Known rows, with every step that occurs
k w d m e q: -37, 23, -5, -27, 12, -20, -24, -18, 13, 13, 35, -18, -39, 37, 22, -28, 44, -98, -24, 17, -1, -27, 16, -65, -36
q d m v: -55, 9, 11, -1, 2, -10, -12, -5, -10, -18, 41, -8, 7, 22, 19, -23, 36, -12, 9, 3, -14, -25, 32, 4, -22
q v: -26, 5, 13, -13, 10, -8, 6, -16, -2, -1, 0, -19, 10, -3, 4, 19, -1, 8, -13, 3, 14, 1, 18, 11, -12
e t d: -22, -18, 0, -18, 5, 1, -9, 26, 5, 17, 46, 3, 13, -2, -24, 1, 7, -8, 20, -15, -6, 4, 58, 17, -15
t e q: -15, -16, -8, -13, 13, -31, -7, 0, -2, 31, 20, -16, -4, 2, -11, -12, 11, -62, 24, 10, -22, -18, 18, -10, -31
m d q e t: -39, 12, 19, -19, 27, -26, -23, 22, -16, 23, 63, -43, 4, -9, 1, -2, 11, -46, 12, -39, -16, -6, 51, 36, 0
v m e q: -21, 2, 24, -20, -32, -8, -15, 0, -7, 18, 36, -68, -20, 9, 2, 9, 25, -33, 18, -28, 2, -17, 26, -23, -26
k w d q v: -34, 13, 13, -44, 43, -11, 5, -26, 22, 12, -5, -11, -8, 5, 13, -25, -1, -81, -43, 12, 12, -20, 13, -48, -7
w d: 14, 2, -1, 2, 7, 10, -6, 0, 12, -1, -8, 3, -13, 5, 12, -10, -9, -18, -38, 9, 17, 2, -18, -25, -3
q e t: -31, 2, 17, -12, 20, 4, -8, 5, 2, 1, 27, -27, 13, -3, -1, 6, 2, -2, 11, -26, -2, -10, 25, 23, -15
w k: -5, -1, -12, 0, 2, 7, 10, -8, 1, -12, 14, 13, 1, -13, -6, -8, 13, 0, 15, 4, -15, -11, -6, 0, 36
q e t d: -43, -10, 12, -13, 14, 2, -6, 24, -5, 6, 45, -15, 25, -5, -17, 4, 0, -7, 5, -34, -8, -3, 54, 41, -23
w d q v m e: -33, 13, 33, -40, -17, 3, -12, -6, 8, 13, 26, -70, -21, 11, 14, -3, 3, -58, -53, -27, 27, -19, 33, -30, -28
v m d q: -6, 1, 20, -15, -23, -8, -9, 17, -7, 20, 38, -37, -19, -14, 3, -11, 8, -37, 0, -33, -8, -4, 32, -8, 8
d m: -18, 5, -7, -4, -3, -1, -4, -1, 10, -3, 13, 10, -7, 4, 5, -10, 20, -18, -14, 6, -12, -8, 13, -7, -21
m d q: -8, 10, 0, -6, 7, -29, -15, 17, -18, 20, 37, -14, -10, -6, 2, -7, 7, -44, 2, -12, -13, 2, 26, 13, 15
v t e q: -21, -7, 1, -24, 25, -15, -14, 4, 10, 38, 35, -28, 3, -3, -16, 3, 24, -59, 43, 17, -16, -15, 29, -15, -23
k w: -11, 8, 2, -16, 11, 0, 6, -17, 8, 0, -6, 10, -7, 7, 2, -19, 9, -20, 8, 11, -5, -12, -2, -32, 5
v m d q e: -28, 11, 32, -12, -12, -7, -6, 17, -16, 7, 36, -58, -6, -15, 8, -10, 0, -36, -15, -52, -12, -11, 29, 18, 3
v t e q d m: -52, 0, 3, -29, 48, -20, -14, 19, 8, 23, 57, -13, 2, 0, -11, -26, 42, -74, 45, 14, -40, -35, 51, -20, -32
d q: -11, 0, 0, -18, 11, -12, -3, 6, 2, 15, 9, -4, 2, -5, -5, -15, -1, -51, -2, -11, -14, -11, 17, -2, 2
e q v t d: -54, -4, 19, -36, 31, -13, -6, 4, 1, 22, 46, -35, 29, -16, -21, 35, 20, -33, 24, 3, 7, 6, 71, 13, -25
t e q d m v: -70, -6, 2, -14, 15, -41, -18, -4, -12, 13, 60, -26, 2, 24, 9, -36, 47, -75, 35, 13, -35, -44, 51, -5, -52
q d: -14, 4, 9, -1, 26, -2, 4, 14, -12, -12, 8, 3, 8, -3, 2, -21, 0, 5, 17, -8, -13, -13, 9, 1, 10
v m: 4, -10, 20, -9, -27, 22, 6, 2, 10, -2, 0, -23, -8, -7, 0, -2, 0, 7, -3, -21, 5, -7, 5, -20, -6
d m v t e: -51, 6, 4, -14, -14, -4, -24, -11, 14, 16, 54, -25, 0, 24, 1, -7, 48, -39, 17, 29, -10, -20, 40, -5, -44
m e q: -24, 10, 3, -11, -5, -28, -22, 1, -17, 18, 36, -42, -11, 18, 2, 12, 25, -39, 19, -8, -2, -10, 23, -3, -23
w d q e t: -28, 3, 16, -28, 42, 2, -16, 13, 14, 16, 27, -28, 1, -2, 5, -18, -9, -70, -29, -28, 1, -19, 24, -3, -15
v m d: 7, 2, 20, 2, -33, 4, -5, 13, -8, 5, 30, -35, -20, -8, 7, 2, 9, 16, 2, -23, 6, 7, 14, -5, 8

Rows
-38, 4, 39, -28, 0, -4, -16, 23, -7, 21, 64, -66, -6, -15, 2, -5, 9, -38, 12, -59, -12, -14, 56, 15, -6 | v m d q e t
-37, 4, 13, -31, 21, -22, 3, -11, 0, 14, 8, -24, 12, -7, -1, 6, -1, -41, -14, -6, 0, -10, 34, 9, -11 | d q v
-43, 2, 19, -29, 32, -8, -11, 11, 3, 18, 35, -31, 14, -7, -7, -6, 0, -52, 10, -37, -16, -21, 40, 21, -12 | d q e t
-36, -3, 12, -26, 52, -18, -9, 20, -3, 26, 44, -24, 11, -7, -16, -18, 24, -56, 61, 8, -30, -27, 38, -15, -15 | v t e q d
-30, 20, 13, -2, 14, -30, -12, 14, -25, 8, 37, -33, 3, -6, 10, -7, 1, -43, -13, -32, -16, -2, 24, 37, 9 | m d q e
-36, 21, 1, -35, 10, 3, -30, -7, 27, 14, 51, -11, -38, 38, 15, -28, 43, -63, -19, 11, 7, -23, 32, -58, -33 | k w d m e t
-59, 0, 21, -20, 30, -25, -23, 0, -10, 23, 62, -47, 16, 12, -5, -11, 41, -54, 68, 12, -18, -33, 49, -8, -28 | m v t e q d
-31, 5, 34, -53, 14, 13, 9, -26, 31, 12, -4, -33, -17, -3, 11, -28, -3, -75, -46, -9, 16, -26, 19, -68, -10 | k w d q v m
-58, -6, 35, -44, -33, 7, -12, 13, -1, 19, 71, -68, 4, 7, -15, 23, 22, 7, 5, -38, 17, -4, 89, 13, -43 | q v m e t d
-85, -3, 13, -11, -11, -5, -21, 5, -3, -2, 78, -29, 23, 19, 2, 0, 36, -24, -1, -22, -7, -15, 78, 42, -54 | q e t d m v
-28, 18, 13, -25, 40, 0, 0, -11, 14, 0, -6, -9, -6, 6, 16, -42, -9, -91, -44, -13, -3, -27, -5, -32, 0 | k w d q e
-42, 9, 24, -35, 40, -14, -8, -14, 7, 20, 28, -46, 18, -15, -6, 40, 22, -25, 26, 11, 13, -1, 38, -4, -17 | e q v t
-23, -4, 33, -23, -16, 13, 12, -13, 8, -3, 1, -44, 2, -10, 3, 17, -2, 17, -15, -16, 18, -7, 21, -11, -17 | q v m
-50, 15, 16, -25, 6, -37, -16, -18, -18, 17, 37, -62, 1, 15, 6, 31, 24, -30, 6, -3, 12, -9, 41, 6, -35 | m e q v
-47, 2, 14, -46, 32, -17, -5, -4, 14, 39, 31, -36, 13, -8, -16, 3, 10, -65, 10, 11, -10, -16, 51, 1, -24 | d q v t e
-25, -14, -6, -19, 2, -14, -1, 25, -5, 16, 27, 7, 13, -6, -19, -18, -3, -57, -4, -19, -20, -4, 49, 17, -5 | t d q
-19, -3, 3, -14, 5, 14, -5, 23, 4, 8, 33, 1, 18, -10, -23, 12, 11, -3, 18, -2, 0, 11, 42, 12, -1 | v t d
-60, 11, 1, -27, -3, -16, -31, 21, -3, 22, 82, -31, 0, 14, -14, 14, 57, -61, 19, -2, -14, -6, 79, 3, -42 | v t d m e q
5, 9, -2, -12, 20, 11, 1, -16, 21, 0, -14, 14, -19, 13, 12, -30, 0, -38, -29, 18, 13, -11, -20, -57, 5 | k w d
-36, 1, -3, -18, 1, 13, -9, 24, 15, 3, 46, 11, 9, -4, -17, 2, 30, -21, 0, 5, -12, 2, 54, 5, -21 | v t d m
-48, 17, 13, -10, -12, 7, -22, -14, 12, -2, 47, -23, 4, 17, 10, 13, 49, -15, 12, 17, 7, -8, 33, -5, -25 | d m v t
-44, 24, 13, -24, 8, 18, -22, -31, 33, -3, 33, -10, -16, 29, 24, -18, 49, -53, -17, 36, 20, -20, 14, -62, -20 | k w d m v t
-74, 13, 24, -21, 31, -16, -25, -2, -3, 2, 68, -34, 13, 11, 8, -2, 59, -44, 48, 7, -12, -28, 54, -11, -26 | e q d m v t
-39, 14, 12, -12, 22, -30, -18, 14, -29, 6, 45, -39, -4, 17, 4, -8, 26, -34, 35, -17, -15, -22, 33, -2, -12 | m e q d
-23, 5, 10, -28, 31, -10, -3, -10, 12, 10, 1, -20, 0, -2, 10, -5, -12, -62, -50, 0, 18, -8, 17, -15, -13 | w d q v
-44, 2, 17, -27, 15, 7, 0, 6, 4, 8, 34, -19, 29, -13, -18, 31, 10, 6, 3, 3, 14, 13, 59, 23, -14 | q v t d
-30, 1, 35, -21, -6, -26, -6, -7, -14, 19, 42, -69, -7, -15, 9, 24, 19, -14, 9, -18, 12, 2, 43, -3, -15 | e q v m d
-62, 6, 11, -32, 12, 5, -3, 6, 13, 3, 46, -9, 22, -8, -13, 22, 28, -12, -12, 9, 2, 4, 71, 16, -32 | q v t d m
-47, 11, 34, -42, -25, -8, -6, -8, -3, 17, 33, -75, -9, 6, 2, 8, 11, -38, -19, -33, 9, -20, 50, -7, -26 | d q v m e
-31, 21, -5, -5, -23, -9, -19, 1, -3, 0, 38, -17, -20, 27, 10, -4, 34, -22, -16, -1, -6, -10, 24, -1, -30 | d m e
